What can hang from each mark
z393: z445 z448
z842: z347 z445 z525
z448: z122 z347 z525 z842
z445: z122 z393 z448
z347: z448 z525 z842
z525: z347 z448

Each row was made from one small tree. Brackets hold a mark, then the marks that hang from it, in the order of their numbers. Every link used is in the known rows. Write each row's tree.
Known rows
(z347 (z448 z525) z842): [ 2.110  2.148  0.588  1.627  2.899  0.923 -2.745  2.032 -0.583  2.315
 -1.500 -3.067 -1.027  1.784  3.432  0.671  0.203  0.860 -1.510 -0.637
  0.176]
(z445 (z448 z122)): [ 1.785  2.389  1.825 -0.452  2.938  0.868 -3.343  1.182 -1.572  1.735
 -1.856  0.246 -0.082  0.453  2.293  0.444  0.521  1.670 -2.170 -0.165
  0.273]
(z393 (z448 z122 (z842 z347 z445 z525))): [ 0.811  2.773 -0.040  1.792  4.611  0.740 -4.369  1.399 -1.774  2.628
  0.236 -0.455  1.772 -0.052  2.665 -0.169  0.257  1.044 -2.569 -0.191
  3.169]
(z448 z122 (z347 z842) z525): [ 1.660  3.433  1.316  2.706  5.454  1.320 -2.446  1.259  0.092  0.193
 -1.169 -0.926  0.682  0.619  3.543 -0.638 -0.357 -0.069 -0.733 -0.767
  1.951]
(z525 z347): [ 0.845  1.285  0.383  0.345  1.395  1.225 -3.134  0.991 -0.553  1.506
 -1.983 -0.708  0.156  0.842  1.390  0.711 -0.633  0.883 -1.068 -0.509
  1.470]
(z448 z525 (z842 z347 z445)): [ 0.606  1.696  0.316  2.085  4.808  1.036 -2.848  1.123 -0.602  2.396
 -0.196 -0.755  2.135  0.055  3.390  0.835  0.399  0.539 -1.723  0.488
  2.682]
(z525 z347 (z448 z842)): [ 0.256  1.831 -0.172  2.265  3.500  1.112 -4.499  1.473 -0.239  0.789
 -2.290 -1.016  1.344 -0.471  1.686 -0.346 -0.088  2.017 -2.080 -0.895
  1.921]
(z393 (z445 z122) (z448 (z842 z525))): [ 1.286  0.510 -0.248  0.371  2.604  0.234 -5.375  1.846 -2.807  2.237
 -0.596 -0.240  1.318  0.181  3.141  0.897  0.032  1.285 -4.732  0.203
 -0.055]
(z525 (z448 z122 (z347 (z842 (z445 z393))))): [ 1.100  3.323  0.239  2.587  5.434  1.230 -4.202  1.050 -1.513  1.611
 -1.305 -0.083  0.292  0.576  0.731 -0.499 -0.254  2.116 -2.562  0.535
  3.191]
(z347 (z448 z122 z525) (z842 z445)): [ 1.984  2.812  0.698  1.855  4.598  1.075 -3.059  1.962 -0.719  2.061
 -0.408 -2.559 -0.324  1.678  3.444  0.248  0.749  0.518 -1.267 -0.453
  2.084]
(z445 z122 (z393 (z448 (z347 z525)))): [ 2.631  2.547  0.602  0.579  2.808 -0.041 -4.063  1.428 -2.631  2.539
 -1.891  0.081 -1.097  1.465  1.311  0.267 -1.050  1.022 -4.484  1.491
 -0.496]
(z525 (z448 z122)): [ 1.463  2.307  1.169  0.233  3.102  1.108 -4.160  1.458 -1.382  1.224
 -1.817 -0.948  0.322  0.126  2.214 -0.389 -0.280  2.439 -2.153 -0.420
  0.694]
(z448 z122 (z347 z525) (z842 (z445 z393))): [ 1.319  3.183  0.493  3.036  6.124  1.067 -3.928  0.993 -1.419  1.875
 -0.846 -0.107  1.537  1.475  2.355  0.410  0.182  1.033 -2.293  1.328
  2.844]
(z347 z525 z842): [ 2.069  1.682  0.146  1.529  0.990  1.568 -3.027  1.891 -0.282  2.597
 -1.869 -2.996 -1.006  2.571  3.008  0.968 -0.299  0.826 -1.097 -0.779
  0.469]
(z448 z122): [ 1.610  2.197  1.715 -0.312  2.537  1.479 -3.157  0.764 -1.231  1.303
 -1.574 -0.612  0.452  0.940  2.798  0.570 -0.325  1.211 -1.216 -0.124
  0.641]
(z525 z448): [ 1.017  1.160  0.632 -0.025  1.692  0.996 -3.817  1.600 -1.680  2.066
 -1.965 -1.496  0.089  0.142  1.746  0.565 -0.438  2.652 -2.460 -0.225
  0.024]
(z448 (z347 z525) (z842 (z445 z393))): [ 0.897  2.016 -0.083  2.748  4.735  0.948 -3.519  1.153 -1.691  2.722
 -1.022 -0.615  1.242  1.529  1.931  1.359  0.008  1.221 -2.609  1.533
  2.179]
(z525 z347 (z448 z122 (z842 (z445 z393)))): [ 0.158  2.724 -0.328  2.809  6.026  0.991 -5.556  0.917 -1.252  1.293
 -1.550  0.378  1.724 -0.032  0.817 -0.797  0.237  2.164 -2.956  0.521
  3.759]
(z525 z347 (z448 (z842 z445))): [-0.302  1.282 -0.572  2.211  3.793  1.199 -4.461  1.615 -0.690  1.440
 -1.339 -1.057  1.734 -0.529  1.240  0.078  0.338  1.907 -2.159 -0.517
  3.131]
(z347 (z448 z122 z525) (z842 (z445 z393))): [ 2.048  3.057  0.405  2.149  5.382  0.795 -3.793  1.428 -1.596  2.756
 -0.693 -1.713 -0.660  2.203  2.572  0.256  0.494  1.065 -2.368  0.802
  1.986]
(z347 z448 z525 z842): [ 2.902  2.308  0.094  1.577  1.086  1.079 -3.079  2.516 -0.361  3.071
 -1.909 -3.861 -2.081  3.156  2.959  0.999  0.140  1.176 -1.255 -0.739
  0.111]
(z445 z122 z393 (z448 z525 z842)): [ 2.110  2.726  1.175  1.364  5.745  0.150 -4.672  1.141 -1.789  2.428
 -1.763  1.250  0.334 -0.034  3.236  0.231  0.881  1.330 -5.083  1.839
 -0.125]

Which tree is each row?
[ 1.039  2.278 -0.048  2.372  5.883  0.677 -4.778  0.869 -0.881  1.917
 -0.747  0.731  1.250  0.219  2.334  0.009  0.254  0.183 -3.717  1.645
  2.948] | (z448 (z525 z347) (z842 (z445 z122 z393)))
[ 0.274  1.304  0.048  2.067  3.996  0.801 -2.203  1.620 -1.890  1.553
 -0.570 -1.677  0.811  0.361  2.027  0.618 -0.340  0.154 -2.070 -0.570
  1.440] | (z393 (z448 (z347 (z842 z445)) z525))
[ 0.442  2.139 -0.791  1.247  3.924  0.225 -5.239  1.256 -2.870  2.923
 -0.459  0.087  0.176  0.898  0.199 -0.332 -0.508  1.330 -3.368  0.428
  3.062] | (z842 (z445 (z393 (z448 z122))) (z525 z347))
[ 1.192  2.313  0.061  2.477  4.738  1.086 -4.771  2.300 -1.030  1.808
 -0.895 -2.050  1.391  0.637  3.006 -0.264  0.708  2.033 -2.393 -0.272
  2.253] | (z347 (z525 (z448 z122 (z842 z445))))
[ 1.841  2.947  0.151  1.795  4.255  1.039 -4.489  1.286 -1.398  2.339
 -1.258  0.294 -0.623  0.343  0.791 -0.060 -0.287  1.877 -3.860  1.355
  2.406] | (z525 (z448 (z347 (z842 (z445 z122 z393)))))
[ 0.774  1.753 -1.241  2.174  3.218  0.905 -5.300  1.954 -2.103  4.323
 -0.596 -1.731 -0.643  1.086  1.077  0.350 -0.112  2.853 -3.650  0.549
  2.542] | (z347 (z842 (z445 z393) (z525 z448)))
[ 1.705  2.251 -0.336  1.084  1.840  0.340 -4.073  2.283 -0.694  3.055
 -1.059 -1.952 -1.254  1.353  1.652  0.318 -0.182  1.342 -1.665 -0.632
  1.889] | (z842 (z525 (z347 z448)))
[-0.051  0.787 -0.415  1.183  2.941  0.917 -4.124  1.689 -2.777  3.124
 -0.110 -1.693  1.612  0.112  2.547  1.290  0.284  1.510 -3.161 -0.179
  1.377] | (z393 (z448 (z842 z445 z525)))
[ 2.260  2.358  0.177  0.690  2.467  0.878 -4.335  2.271 -1.105  3.995
 -0.127 -0.472 -1.415  0.548  2.466  0.586  1.073  1.094 -3.558  0.195
  2.115] | (z347 (z842 (z445 z122 z448) z525))
[ 1.960  2.435  1.214 -0.300  2.974  0.349 -3.727  0.528 -3.003  1.890
 -1.965  1.144 -0.419  0.448  0.959  0.524 -1.116  1.220 -4.376  1.656
 -0.424] | (z445 z122 (z393 (z448 z347)))
[ 1.461  2.725  0.243  1.744  3.685  0.423 -3.994  1.725 -0.701  3.463
 -0.950  0.161  0.533 -0.142  2.804  0.367  0.749  1.753 -2.762 -0.022
  1.940] | (z445 (z448 (z842 z347 z525)))
[ 1.419  2.457  1.310  1.096  4.336  1.602 -3.138  0.836 -0.798  1.288
 -0.559  0.501  1.605 -0.374  2.898  1.034  0.313  0.436 -2.431  1.002
  2.223] | (z448 z347 (z842 (z445 z122)))
[ 1.480  2.746  0.562  1.817  4.698  1.153 -4.001  1.571 -0.869  2.349
  0.383  0.123  1.246 -0.423  3.213  0.609  0.389  0.570 -2.919  0.869
  3.074] | (z448 z347 (z842 (z445 z122) z525))
[ 1.204  3.476 -0.046  2.371  5.744  0.954 -4.877  0.697 -1.375  3.507
  0.139  0.587  1.432  0.756  2.478  0.067  0.224  1.500 -2.702  1.438
  4.107] | (z448 z122 (z842 z347 (z445 z393) z525))
[ 1.251  2.545  0.758  1.659  4.953  1.128 -4.149  1.552 -0.963  1.228
 -0.806  0.170  1.463 -1.167  2.279  0.079  0.409  1.645 -3.382  0.708
  2.302] | (z525 (z448 z347 (z842 (z445 z122))))
[ 2.303  3.139  0.167  2.112  4.585  0.152 -4.616  1.462 -0.391  2.226
 -2.093  0.906 -1.470  0.761  1.575 -0.784  0.256  0.459 -3.975  0.688
  1.570] | (z445 z122 z393 (z448 (z525 (z347 z842))))
[ 1.821  2.790  0.471  1.818  5.809  0.591 -4.227  0.656 -1.103  3.011
 -0.344  1.005  1.153  0.270  2.990  0.338  0.199  0.573 -3.910  2.400
  2.585] | (z448 z525 (z842 z347 (z445 z122 z393)))
[ 2.328  1.769 -0.319  1.506  1.358  1.179 -3.009  2.604 -0.805  3.658
 -0.999 -3.884 -1.677  3.067  2.489  1.484  0.555  1.046 -1.312 -0.408
  1.292] | (z347 z448 z525 (z842 z445))
[ 1.137  3.186  0.605  2.945  6.523  1.082 -3.142  0.794 -1.197  1.541
 -0.570 -0.093  0.748  1.117  2.194 -0.074 -0.196  0.373 -1.934  0.840
  3.106] | (z448 z122 (z347 (z842 (z445 z393))) z525)
[ 0.885  2.060 -0.220  2.180  2.994  1.468 -2.925  1.771 -0.786  2.898
  0.071 -1.546  0.137  0.861  2.110  0.916 -0.145  0.782 -1.268 -0.353
  3.283] | (z448 (z347 (z842 z445 z525)))
[ 0.580  2.258  0.692  2.181  4.397  1.116 -3.560  1.363 -0.895  0.722
 -1.940 -0.696  1.719 -0.803  2.288  0.149 -0.105  2.238 -2.296 -0.296
  1.153] | (z525 (z448 z347 z842))
[ 2.006  4.200  0.562  2.614  5.371  0.542 -4.300  1.381 -1.308  2.587
 -1.298  0.805 -0.854  0.898  1.619 -0.567  0.192  1.590 -2.961  0.313
  2.349] | (z445 z393 (z448 z122 (z347 (z842 z525))))
[ 1.193  0.906  0.667  0.510  3.439  0.494 -3.923  1.094 -2.446  0.401
 -1.445  0.861  2.008 -0.271  2.398  1.006 -0.257  0.795 -3.954  0.371
 -0.146] | (z393 (z445 z122) (z448 z347 z842))
[ 0.855  2.759 -0.293  3.016  5.617  1.082 -4.060  0.932 -0.577  1.633
 -0.906 -0.374  0.375  1.461  1.598 -0.553 -0.152  0.141 -1.732  0.250
  3.837] | (z448 z122 (z525 (z347 (z842 (z445 z393)))))
[ 0.309  0.339  0.174 -0.607  1.803  0.733 -3.636  0.604 -4.102  3.362
 -1.317 -0.496  0.283  1.187  0.490  1.829 -0.548  1.970 -3.716  1.306
  0.063] | (z842 (z445 (z393 z448)))
[ 2.034  3.081  0.958  0.635  2.890  0.848 -3.605  1.459 -0.352  1.144
 -1.854 -1.035 -0.696  1.357  1.752 -0.190 -0.036  0.988 -0.917 -0.706
  1.816] | (z525 (z347 (z448 z122)))
[ 1.287  3.148  0.052  2.376  3.474  1.429 -4.505  1.643  0.460  0.369
 -2.258 -1.225 -0.186  0.453  1.444 -1.521 -0.347  1.471 -1.162 -1.686
  2.761] | (z525 (z347 z842) (z448 z122))
[ 2.667  2.697  0.378  1.815  2.710  1.366 -3.024  1.983 -0.034  2.331
 -0.637 -1.363 -0.891  1.641  2.585  0.580 -0.037 -0.098 -1.895  0.314
  2.346] | (z448 (z347 z525 (z842 (z445 z122))))
[ 1.174  2.616 -0.682  2.179  4.571  0.839 -5.632  1.167 -1.088  3.209
 -0.288  0.674  0.558  0.474  1.789  0.159  0.216  0.870 -3.876  1.498
  3.755] | (z448 (z842 (z445 z122 z393) (z525 z347)))
[ 1.518  2.263 -0.361  1.058  2.313  0.324 -4.479  2.166 -0.977  3.603
 -0.793 -1.169 -0.314 -0.015  1.772 -0.357 -0.582  2.596 -2.645 -0.218
  1.925] | (z842 z347 (z525 z448))
